Known rows, with every step that occurs:
L/T/B: [  8  33   6  -7  -7 -11  -9 -17   0   4 -43   2  -7  29 -15   7 -19   6
 -14  -1 -33  11  -1 -17  -5  -2   1 -11 -21  23   5  12  34   6   6  16]
C/G/P/Y: [ 26 -32  19  11  13 -32  23 -27  22  -2  23   0 -24  16 -14 -26  31 -14
 -13 -12  15  -9  -6  34   6   1   8  -8  21   4  -4  -2  -5  22  11  -6]
G/Y: [ 15  12  -3  -5   2 -10 -31   2  -2  -4   6   9  -6  12 -19  -4  -1 -16
  -7  -2   8  -6  33  33  -2  -4   1  -1   2 -10   2  16  -2   8  -9  12]
W/P/L/Y/E/C: [ 49 -28  34  -5  51 -11  -1 -48   0  29   2  11 -20  26  18 -28  12  21
 -16   5   1  -3  13  31   1  13 -29   7  12  16  -2  25   2 -31  16   2]
G/P/W: [  9  -1 -12  20   1  -5  24 -21   0 -16  -2  -5  18  23  -3  10  16  -6
   0 -12  42   0   2  18   7   0   3  11  15   0 -23 -22  -4  -8  12 -11]
W/P/T/B: [ 26   1  11  -7  17  -2  12  -1 -30  54 -53  26  -3  23  -6  -4   8  24
 -21   9 -32   1  12  -5   0  -5 -18   2   8   4 -22 -12  21 -35  34  10]
P/W: [  8   2  -9  17  -8 -22  16 -19   8   1  -8  -8  16  -3   3  18  -6   5
 -10  -7   3  19  -8   7  12  -7   0   3   7   7 -13 -21  15 -21  11  -4]
W/P/L/Y/H: [ 39  -4  26   8  41  -5  -2 -23   6  24 -30  11 -16  27   8 -16   9  14
 -14  -1   7  -2  20   9   9   9 -38  11  19   3  -6  14   8 -21  -3   2]
W/P/B: [ 14  -9  15 -16  22 -31  16   5   2  18  -7  33 -25  19   9 -24  -2  17
  -9 -11  13 -41   9  -6   3  -8 -19 -12   3   3 -23 -12  -4 -23  26  -2]
W/P: [ 30 -16  10  -5  19  -6  11   0 -13  25 -11  19  -7  27   5  -7   4  14
  -6   1  10  -5   8   1   6  -2  -9  12   8   3 -14 -10  -8 -25  20   2]
L/Y: [ 18   8  -8 -10   4  10   1 -15  15   2   0 -19  -3 -15  -5  -9  -6 -10
  -5  16  11  23  -6  26   3  -1 -26  -3   6  19  11   5   6  12 -15  -5]
G/W: [ -1   5  -9  16   0  -6  -5  -4   4  -4   2   3 -14  11   1   3  30   0
  -3   4 -25 -12   9  23   3  -4  11  -5   2  -7 -11  10 -17 -24  -9   2]
P/B/T: [-14   4   7 -11   2 -30   5  10  20 -17 -22  22 -32  -4   5 -17  -6   9
 -12  -4  23 -12  -8  -6  17  -9 -16 -26  -1   3 -15  11  31  10   1  -9]
C/G/P: [ 20 -29  19  16  15 -19   6 -24   7  -8  16  -1 -29  17  -7 -24  32 -18
   0 -11   1 -23   1  21   0   5  20   4  23   3   1  -8  -2   9   6  -1]
G/Y/E/C: [ 30 -24  14 -15  16 -14 -30 -37  -8   0  42  15  -5  12 -20 -22   7  -5
 -13  -9   7  -6  42  46 -16   1  -7  -1 -22 -18  10  50 -17  -1  -6  11]
G/W/P/X: [ 24  -1 -15   4  19 -14   3   4 -16  16   3  10 -24  31  -6  -4  42   1
  -8   2 -26 -18  14  16   8  -4 -17  -2 -12   5 -11  -2 -36 -41  -4   2]
L/C/G/W/P/T: [ 36 -34   0  -7  17 -30   9 -59   5  20  20 -20 -36  16 -10 -31  15   5
 -23 -15 -76 -12  30  23   4 -20  15 -13   7  10  -5 -12 -22 -32  11   2]
F/C/G: [  9 -15  23 -16   6 -29  -4 -43  11  -5  29  -4  -9   0  -1 -37  24 -16
  10 -46   6 -33   4  14  -5  -2   1 -19  18  21   9 -19   4  16   1  -2]
G/W/P/Y/E: [ 38 -16  -1   4  19 -24  22 -23   4  21  17  19 -14  36  -4 -15  33  21
 -22   8  -2  -5   6  39   6  -8 -27  -5 -10  -8 -24  26 -32 -37  15  -4]
C/G/W: [ 17 -24  15  22   9 -33  -5 -23  17   1  15  -1 -44   5  -3 -18  39 -10
 -10  -3 -52 -19   3  29   5  -2  26  -8  17   3   1   3  -2 -15  -3   7]
G/W/P/L: [ 22   0  12  21  30 -17  -6 -14  -1  16 -16  16 -28  41  19  -6  38  17
  -9   5 -29 -25  16  26  11   6   2   3  21   0 -24   9  -8 -50  10   5]
B/T: [  7  -6   0   5  -2   1  -4   4   1 -10 -35   7 -14   7   0   4   0   5
 -10  16  23  40 -11   4  26  -1  -5   5   4   3  -6  17  32   9  -7  -5]
F/Y/E: [ 12   0 -11 -24  20 -12 -13 -22  15 -17  40  20  27  -3  -7 -14   6  -9
 -10   9  45 -22   8  22 -18  -5 -42   8 -18  20   0  42 -21  -1 -27  -2]
E/C/G: [ 14 -67  51   2  15 -29  -5 -37  12  13  23   4 -25 -11   7 -18  22  -3
 -13 -21 -32   0  12  23  -3   4  47 -13  15   2  14   6   0   1   6   9]
L/C/G/W/P/Y: [ 42 -32   6  -8  12 -42  19 -58  28  11  53 -18 -35  15 -11 -36   9  -2
 -26 -18 -46  -5  26  39  12 -21  11 -20   1  10  -7  -2 -26 -14  12   3]
W/P/Y/H: [ 36 -24  18  -3  17 -20  30  -5   9  33 -13  23   5  26 -13  -8   5  18
 -26 -13  32  11  18   1  11  -8 -37   0  -4 -18 -16  13 -20  -4   8  -3]
G/P: [  3  -3  -5   7   6  13  11  -6  -8 -17   4   2   7  25  -7  -5  20 -10
   9  -7  40 -14   8  12  -2   6   3  10   9  -5 -12  -6 -15   8   3  -8]
P/Y: [  9  -4   0  -8  -3 -21  24  -2  24  11  10   0   7  -1  -9  -4  -1   6
 -22   1  20  21 -12  21   8  -7 -19 -19  -4   0  -5   9  -4  19   9  -8]
Y/E/C/G/W/P: [ 44 -69  39   0  33 -30   3 -64  -3  19  48  17 -30  18   0 -36  35  15
 -17  -9 -28 -16  16  36 -12   4   3  -1 -13  -6   4  40 -25 -34  13   3]
F/C/G/P/X: [ 11 -10   9 -19  14 -24   2 -41  -2 -14  39  -7  -9  15 -12 -42  44 -31
  17 -53  23 -44   8  17  -6   3 -13 -18   9  25  10 -24 -15  22  -7  -8]
F/C/G/P: [ 11 -16  20 -13  10 -21   3 -47   6 -14  31  -3  -4  16  -4 -40  38 -22
  17 -49  31 -43   9  22  -6   2   3 -13  24  18   1 -21  -5  21   3  -6]
Y/E/C/G: [ 29 -63  37  -6  24 -24   0 -62   2   9  52   7 -19  -1  -2 -33  18   7
 -12 -11 -19  -7   7  24 -17   5   1  -4 -20  -5  17  40 -14  -9   7   2]
E/C/G/W/P/T: [ 30 -77  45   6  28 -34  -1 -43  -5  40  -8  13 -37  10   6 -17  49  12
 -26 -14 -63  -7  20  33  -1  -1  43 -14  25  -1   0   2 -13 -34  15   4]
C/G/W/P: [ 37 -34  23  20  21 -37   2 -23   8  16   7  11 -49  22   0 -22  41  -1
 -15  -2 -43 -22   6  30   9  -2  21  -1  23   4  -8  -4  -7 -32   9   8]
F/Y/H: [ -3   2   3  -8  12  -7 -16   1  26 -15   1  21  34  -9 -16   4   7 -16
 -13 -14  49 -16  34  -2  -9  -8 -28   8  -5  -1   0  30 -20  13 -54   2]
E/Y/H: [  1 -10  -4  -9   6   0 -25 -17  14  -1  -8  -4 -14   8 -21 -19   4  21
 -21 -18  20 -12  46  16   4   6  -9   9   3 -29  15  20 -10   4 -22  -4]
L/T: [ 12   4  -6 -11   3 -14  -6 -21   0  -3 -45 -12  -8  35 -10   7 -11  10
 -12  -5 -23   9  -9 -19  -2  -3   2  -6 -14  22  15   7   1   4  -3  -4]

Rows:
[ 25 -59  49  -1  17 -35 -24 -37  11  12  27   8 -31  -4  -6 -21  21 -14
 -18 -22 -27  -3  34  44  -4   2  48 -13  16  -5  15  17  -1   6  -1  17] : E/C/G/Y
[ 21   5   0  11  13  -7   4  -6 -21  38 -40  23 -15  30  -4   0  37  19
 -19  13 -50 -10  18  19   4  -7  -5  -4   9  -3 -30  -1   1 -51  18   9] : G/W/P/T/B
[ 29 -13  20 -24  13 -36 -21 -58   6  -8  51   4 -12  12 -16 -51  23 -22
   6 -43  13 -37  24  39 -13  -3 -17 -16   3  11  12  11  -3  15  -3   4] : F/C/G/Y/E
[ 41 -23  18   2  19 -37 -24 -38   7  -1  41   7 -37  12 -24 -36  13 -18
 -13  -6 -23 -18  20  41  -9   0  -4   0  -5  -5  15  30   1   3  -4  12] : C/G/Y/E
[ 22 -25   5 -11   4 -24   4 -54  21  -3  52 -28 -27  -5 -10 -33 -11 -12
 -11 -22 -44  -5  22  13   2 -14  17 -12  -3  12  11  -7  -8   3   3   6] : L/C/G
[ 41 -21   3 -18  11 -31 -13 -69  16  -9  74 -21 -29   7 -26 -46 -14 -16
 -14 -21 -38 -12  42  38  -6 -16  -1  -9 -17   2  14  19 -17   3  -2  11] : L/C/G/Y/E
[ 33 -19  25  19  19 -34   2 -24  -3  37 -18  18 -46  19  -7 -20  43   5
 -24   3 -71 -17  10  27   5  -4  14  -8  21   6 -14  -4  16 -38  19  15] : C/G/W/P/T/B
[  7 -10  11   2  -2 -17  25  -4  28  11  -1   5  16  -1 -23  -1   2   5
 -24 -18  28  22  11   1   6  -8 -35 -15 -17 -28  -2  28 -13  25 -15  -7] : P/Y/H
[ 32 -52  26  -3  16 -43  23 -53  26  16  54   6 -15   2 -10 -30  30  11
 -32  -7  -8  11  -1  51  -4  -5 -11 -25 -18  -8   3  47 -24   0  10  -5] : P/Y/E/C/G/W
[ 16 -25   7 -11   9 -32  14 -53  25 -24  41 -15 -40  10 -11 -44  -2 -14
 -12 -26  -6 -18  21  18  13 -14  10 -19   2  11  -6  -4   1  14   5  -5] : L/C/G/P/B/T
[ 15 -19  20 -16   8 -31  16 -49  18  -9  37  -1  -1  15  -8 -42  36 -21
   5 -49  41 -30   3  32  -2  -2  -6 -23  22  18  -2 -16  -8  30   8 -11] : F/C/G/P/Y
[ 10 -27  23   9  16 -39  11 -19  19 -20   2  14 -50  16  -5 -36  27 -12
  -8 -13  16 -29  -4  17  12   0  10 -12  23   6 -10  -3  17  16   6  -7] : C/G/P/B/T
[ 23 -44  19 -20  34 -24 -10 -49  18 -16  57  23  14   2  -6 -29  31 -16
 -15  -8  46 -29  21  43 -21   1 -10   5  -4  18   3  42 -30   3 -22  -1] : F/Y/E/C/G/P
[ 59 -62  35 -13  33 -40  31 -44   9  39  32  24 -17  24  -3 -34  16  22
 -31  -8  12   6   2  33   3  -3 -23  -5  -6   0  -7  24 -20 -16  32  -1] : W/P/Y/E/C/G
[ 30 -34  26  15  22 -52   3 -18  17   7  -7  24 -67  22   3 -31  38   4
 -21  -1 -30 -24   1  27  20  -7  12 -14  22   6 -16   4  11 -25   9   3] : C/G/W/P/B/T
[ 35 -74  50   5  24 -45  10 -42  20  30  24  14 -36   8   5 -23  44   7
 -30 -18 -30   0  16  48   6  -2  38 -20  18   0  -3  12 -18 -17  15   7] : E/C/G/W/P/Y
[ 33 -54  31 -12  17 -39  24 -52  25  18  53   6  -7  -2 -11 -30  15  11
 -30  -9   6  15  -5  39  -5  -3 -18 -22 -20  -4   7  42 -16  12  15  -6] : P/Y/E/C/G
[ 13   6   8   5   2  -6 -31   0   2  -3  -6  12   2  14 -34  -2   0 -16
 -11 -19  15  -6  57  14  -5  -5 -15   4 -11 -38   5  33 -11  14 -33  13] : G/Y/H
[ -1  15  -4   5   4  17  12  -7 -25  13 -38  10  11  22 -17  -3  24   0
  -4   2  -3  -9  12   5  -8   3  -6  -1   9  -4 -21  -8  13  -2  17   0] : G/P/T/B
[ 24 -21  22 -10  15 -36  -1 -46   7   7  24   8 -21  21   3 -39  45  -9
   5 -42  -5 -40  12  29   1  -5   3 -15  24  19  -6 -17  -9 -13   6   0] : F/C/G/W/P
[ 29 -60  32   3  23 -27  -2 -64   4   6  55   7 -26   4  -2 -33  34   7
 -13 -10 -32 -13  12  34 -16   4   6  -6 -18  -8  11  45 -22 -23   2   3] : Y/E/C/G/W
[ 35 -36  18   7  19 -32  25 -43  19  -4  40   2 -23  20 -17 -36  31 -10
 -15  -9  18 -11  -8  37  -2   3 -11  -5   4  -1  -1  16 -11  16  13  -8] : C/G/P/Y/E
[ 42 -21  30   1  40 -30   1 -47   7  22  12   1 -36  33  14 -32   2  13
 -15 -13 -34 -22  24  13  12   2   1   2  20  17 -10  -5   5 -31  24   9] : W/P/L/C/G
[ 14  -6  25   8  26 -30 -13 -56  25  -4  29 -23 -35   8  12 -31   0  -1
  -9 -18 -55 -20  20  15   6   4  12 -14  16  18   6   5  16  -8   6   7] : P/L/C/G
[ 40 -39  14   0  23 -27  20 -35   5  26  23  21 -14  30   1 -16  39  23
 -27   1  -7  -2  14  46   5  -7 -10  -9  -9 -10 -20  30 -37 -38  17  -2] : G/W/P/Y/E/C
[ 37 -33   2 -14  13 -27  25 -75  23 -11  78 -26 -17  14 -21 -48   0 -10
 -16 -23  -6  -8  19  35  -2 -13  -9 -13 -14   5   2  11 -27  13  11  -6] : L/C/G/P/Y/E
[ 23 -14  33  -1  27 -41  -9 -54  12   6  18   8 -28  27  13 -41  50  -5
   4 -42 -14 -50  15  33   3   4   3 -19  34  23  -7 -12   1 -18   8   2] : F/C/G/W/P/L
[  6   6   4   6  22   3   2 -42   5 -21  18 -14  -5  34   6 -21  13  -6
   6 -18  12 -27  27  19   1   9   3   2  16   4 -12   1  -9   0   7  -5] : G/P/L/C
[ 20 -21   5   9  20 -22   6 -15  -3  -8  28  -7 -32  15 -19 -27  40 -29
   1 -15  -7 -23   0  14   0   6  -1  -3   3  12  12 -12 -13  12  -6  -2] : C/G/P/X
[ 25 -40  18 -18  13 -25  26 -41  18  15  46   7   9  -1  -9 -22   7  17
 -27  -6  21  22  -4  33  -6  -3 -27 -21 -28  -9   2  44 -21  11  13  -8] : P/Y/E/C
[ 15 -16  15  -3   5 -33  11 -56  11 -13  28  -6   3  15  -2 -31  34 -19
  10 -53  32 -31   6  26   0  -1   3 -12  29  22  -6 -31   2   9  10  -8] : F/C/G/P/W
[ 29 -73  51   9  25 -35  -2 -41   8  25  19  13 -38   9  10 -20  43   4
 -19 -17 -41  -9  22  38   2   2  50 -10  21  -1   0   7 -14 -28  10  11] : E/C/G/W/P
[ 20 -71  48   2  19 -32  14 -44  19  10  30   4 -18   4  -2 -24  35  -8
 -19 -26   4   2  12  41   0   5  39 -16  19   0   4   9 -13  16  13   1] : E/C/G/P/Y
[ 19 -13  14 -13  20 -29  14   7   2  11 -30  36 -35  24   9 -21  -1  22
 -16  -2  28 -16   2  -4  21  -7 -22  -8   8   6 -27  -1  15 -17  21  -5] : W/P/B/T
[ 28 -25  -2   2   4 -28  19 -66  20 -14  52 -32 -15   9 -12 -27  -3 -15
  -9 -29 -18  -5  24  25   7 -14  19  -5   8  14  -4 -24 -12  -3  11  -2] : L/C/G/P/W
[ 50 -41  21  12  25 -48  17 -41  16  21  30  13 -44  26  -8 -35  40   6
 -27   1 -30 -14   0  42   6  -5  -7  -7   4   0  -8  20 -17 -27  14   2] : C/G/W/P/Y/E
[  9 -68  50   1  21 -36   5 -37  16  -6  11  17 -41   4   5 -30  33  -4
 -15 -25   8 -12  14  27   7   4  40 -19  22   1  -1  11   8  13   8  -2] : E/C/G/P/B/T
[ 12 -29  10 -28  26 -16 -15 -37  16 -10  49  24  27 -10  -1 -16  12  -6
 -15  -3  42 -18  19  31 -21  -3 -21   2 -16  17   4  48 -27  -2 -25  -1] : F/Y/E/C
[ 45 -24  28  23  36 -37  -6 -38  20  17   2   2 -57  20   7 -29  43  -2
 -18   6 -48 -18   4  46  12   4   7  -3  34  18  -4   6   7 -31   2   7] : C/G/W/P/L/Y
[ 37 -24  -7 -10  17 -34   6 -50   9   5  56 -23 -44  15 -16 -36  16 -12
 -15 -22 -64 -18  30  23   8 -17   3 -14 -12  16   5 -11 -32 -21  -3   6] : L/C/G/W/P/X
[ 26  -2   6  12  27 -17  -4 -33   4  11   6   3 -29  39  14 -14  26  16
 -12  -3 -40 -25  30  29  12  -1   3  -2  14   3 -23   7 -16 -50   9   6] : G/W/P/L/C
[ 22 -29  -2 -10  12 -15  12 -61   4   0  26 -29 -19  11 -17 -33   7 -10
 -12 -22 -42 -13  25  16  -2 -13  14 -10   7   9   2 -16 -17   3  10  -6] : L/C/G/P/T
[ 34 -62  30   7  23 -29  14 -75   2   1  51   4  -9  10  -4 -28  25   4
 -13 -19   1  -7   7  33 -12   5   3   2 -10  -4   5  26 -14 -16  16  -3] : Y/E/C/G/P/W
[ 28 -16  27  21  32 -20  -1 -42  20  -8  10 -10 -39  17   2 -32  34 -19
  -3  -4  -6 -20   0  38   5  14   6   1  37  17   5   1  16  10   1  -1] : C/G/P/L/Y
